Each row was made from one small tree. Brackets hold a mark, then the marks that hang from it, in alphabetical order. Every link used is in the known rows. Write each row's tree.
In the rows, zero is written as 128.
Known rows
[gepe [zeni [bovi [fotu miro] punef]]]: [  4 126 148 129 162 126  55  76 116  77  95 113 119 110 119 122 140 108
 120 123]
[furog [miro [fotu [bovi punef zeni]]]]: [120  99 122 162 163  90 112  92 132 104 151 109 144 107 126  80 130 171
 117 100]
[bovi punef]: [120 119 122 128 140 114 116 106 117 117 127 117 120 124 128 113 137 135
 127 149]
[gepe [zeni [bovi fotu punef]]]: [ 41 128 152 134 150 124  73  70 120  88 115 118 121 115 111 129 138  93
 111 122]
[saza [miro fotu]]: [129 135 110 148 168 108 138 101 129 135 137 120 134 121 121 112 137 134
 120 125]
[bovi [fotu miro] punef [zeni gepe]]: [ 20  92 129 144 154 139  60  64 108  70 118 110 134 100 125 101 116 134
 137 128]
[punef [bovi fotu [zeni gepe]]]: [ 70  96 137 134 125 150  69  53 102 101 164 122 169 106 116 104 104 123
 133 129]
[gepe [zeni [bovi [fotu miro]]]]: [ 11 133 155 129 151 141  68  97 127  88  95 124 129 114 119 135 131 101
 124 102]
[miro [fotu [bovi punef]] furog]: [137 109 110 152 170  65 125  86 124 118 144 115 155 115 124  75 147 184
 101 121]
[bovi fotu punef]: [ 94 113 137 132 144 119 100 101 106 113 132 113 136 119 121 104 143 119
 120 152]
[gepe zeni]: [ 95 139 137 132 121 136 116 110 135 113 119 132 106 132 118 137 119 122
 118 115]
[saza [miro [fotu [bovi punef zeni]] furog]]: [115 108  95 169 184  75 111  41 126 110 146 109 154 104 120  70 138 188
 102 136]
[fotu bovi miro]: [ 72 121 115 134 156 113 102 130 131 102 110 113 158 120 138 112 136 161
 142 116]
[saza [miro fotu furog]]: [156 135 105 142 158  90 147  85 123 142 142 128 119 117 122  98 142 149
  94 125]
[furog [miro fotu]]: [161 124 132 136 140 106 147 137 129 136 146 129 112 120 127 107 132 134
 110  88]
[saza [miro [fotu [bovi zeni]] furog]]: [122 117 103 167 171  87 123  62 139 122 148 121 160 108 121  86 128 181
 100 114]
[bovi punef [zeni gepe]]: [ 86 103 119 145 138 130  93  64 120  82 128 120 120 110 125 116 112 134
 127 121]
[saza [miro [fotu bovi]]]: [113 130 102 159 184  90 127 100 136 119 136 111 165 120 122 105 142 149
 125 111]
[gepe [zeni [bovi fotu]]]: [ 54 137 160 135 139 138  85  95 130 102 117 128 127 120 111 143 129  87
 111 100]

Write each row's tree
[ 63  96 133 148 144 134  77  58 110  82 137 116 134 105 118 110 115 119
 124 125] | [bovi fotu punef [zeni gepe]]
[ 57  94 101 149 158  95  75  47 119  65 118 114 135  98 136  86 123 182
 114 110] | [fotu [bovi punef [zeni gepe]] [miro furog]]
[119  97 115 167 168  81 109  65 132 114 148 114 167 109 121  72 130 197
 106 126] | [miro [fotu [bovi punef zeni]] furog]
[ 45  99 114 147 162 114  74  88 128  85 112 103 164 109 134  92 128 181
 147 142] | [fotu [bovi punef zeni] miro]
[ 96 107 132 109 130 120  83  84  93 128 148 123 151 110 127  73 137 155
 115 157] | [punef [bovi [fotu [miro furog]]]]
[ 69  97 111 157 154 111  83  60 127  68 130 109 148 108 127 110 118 152
 132 105] | [fotu [bovi punef [zeni gepe]]]
[ 76  98 110 144 157  96  84  73 123  93 120 111 147 105 136  76 133 195
 116 141] | [fotu [bovi punef zeni] [miro furog]]
[ 77 101 142 144 140 135  87  82 113 109 138 114 147 112 117 101 124 133
 130 159] | [bovi fotu punef zeni]
[ 33 124 142 125 155 108  63  60 111  85 107 123 104 105 120 106 144 124
  91 124] | [gepe [zeni [bovi [fotu [miro furog]] punef]]]
[126 107 129 162 150 103 125 112 144 118 152 120 152 112 126  94 122 166
 119  79] | [furog [miro [fotu [bovi zeni]]]]
[ 75  96 111 176 178  99  91  59 132  78 144 108 169 107 119  96 118 168
 130  92] | [miro [fotu [bovi punef [zeni gepe]]]]
[ 70 120 142 119 150 114  87  99 114 113 114 128 136 108 131 111 146 125
 105 116] | [zeni [bovi [fotu [miro furog]]]]
[ 67 122 143 132 148 131  86  89 117  90 125 126 138 110 121 145 131  80
 117  82] | [zeni [bovi fotu] gepe]
[142 119 123 148 157  85 140 134 136 120 147 119 142 118 129 100 138 151
 114  73] | [furog [miro [fotu bovi]]]
[ 77 107 117 158 142 125  95  82 136  79 132 120 157 113 127 125 107 146
 136  85] | [fotu [bovi [zeni gepe]]]
[ 82 104 118 175 166 114 103  81 143  92 142 118 178 111 119 109 109 160
 135  73] | [miro [fotu [bovi [zeni gepe]]]]
[143 119 118 154 159  78 136 108 135 131 146 125 166 120 124  92 139 176
 103 100] | [miro [fotu bovi] furog]
[112 103 121 166 155 103 114  88 140  90 152 121 138 104 127 104 112 151
 117  46] | [furog [miro [fotu [bovi [zeni gepe]]]]]
[ 66  96 131 134 145 119  77  70 107 105 127 117 131 102 127  75 129 161
 112 163] | [bovi [fotu [miro furog]] punef zeni]
[ 37  97 138 140 151 138  69  87 112  96 121 110 145 107 125  91 127 148
 139 160] | [bovi [fotu miro] punef zeni]
[ 85 102 118 154 152 113  92  84 132  95 133 108 158 115 127 101 126 167
 134 141] | [fotu [bovi punef zeni]]
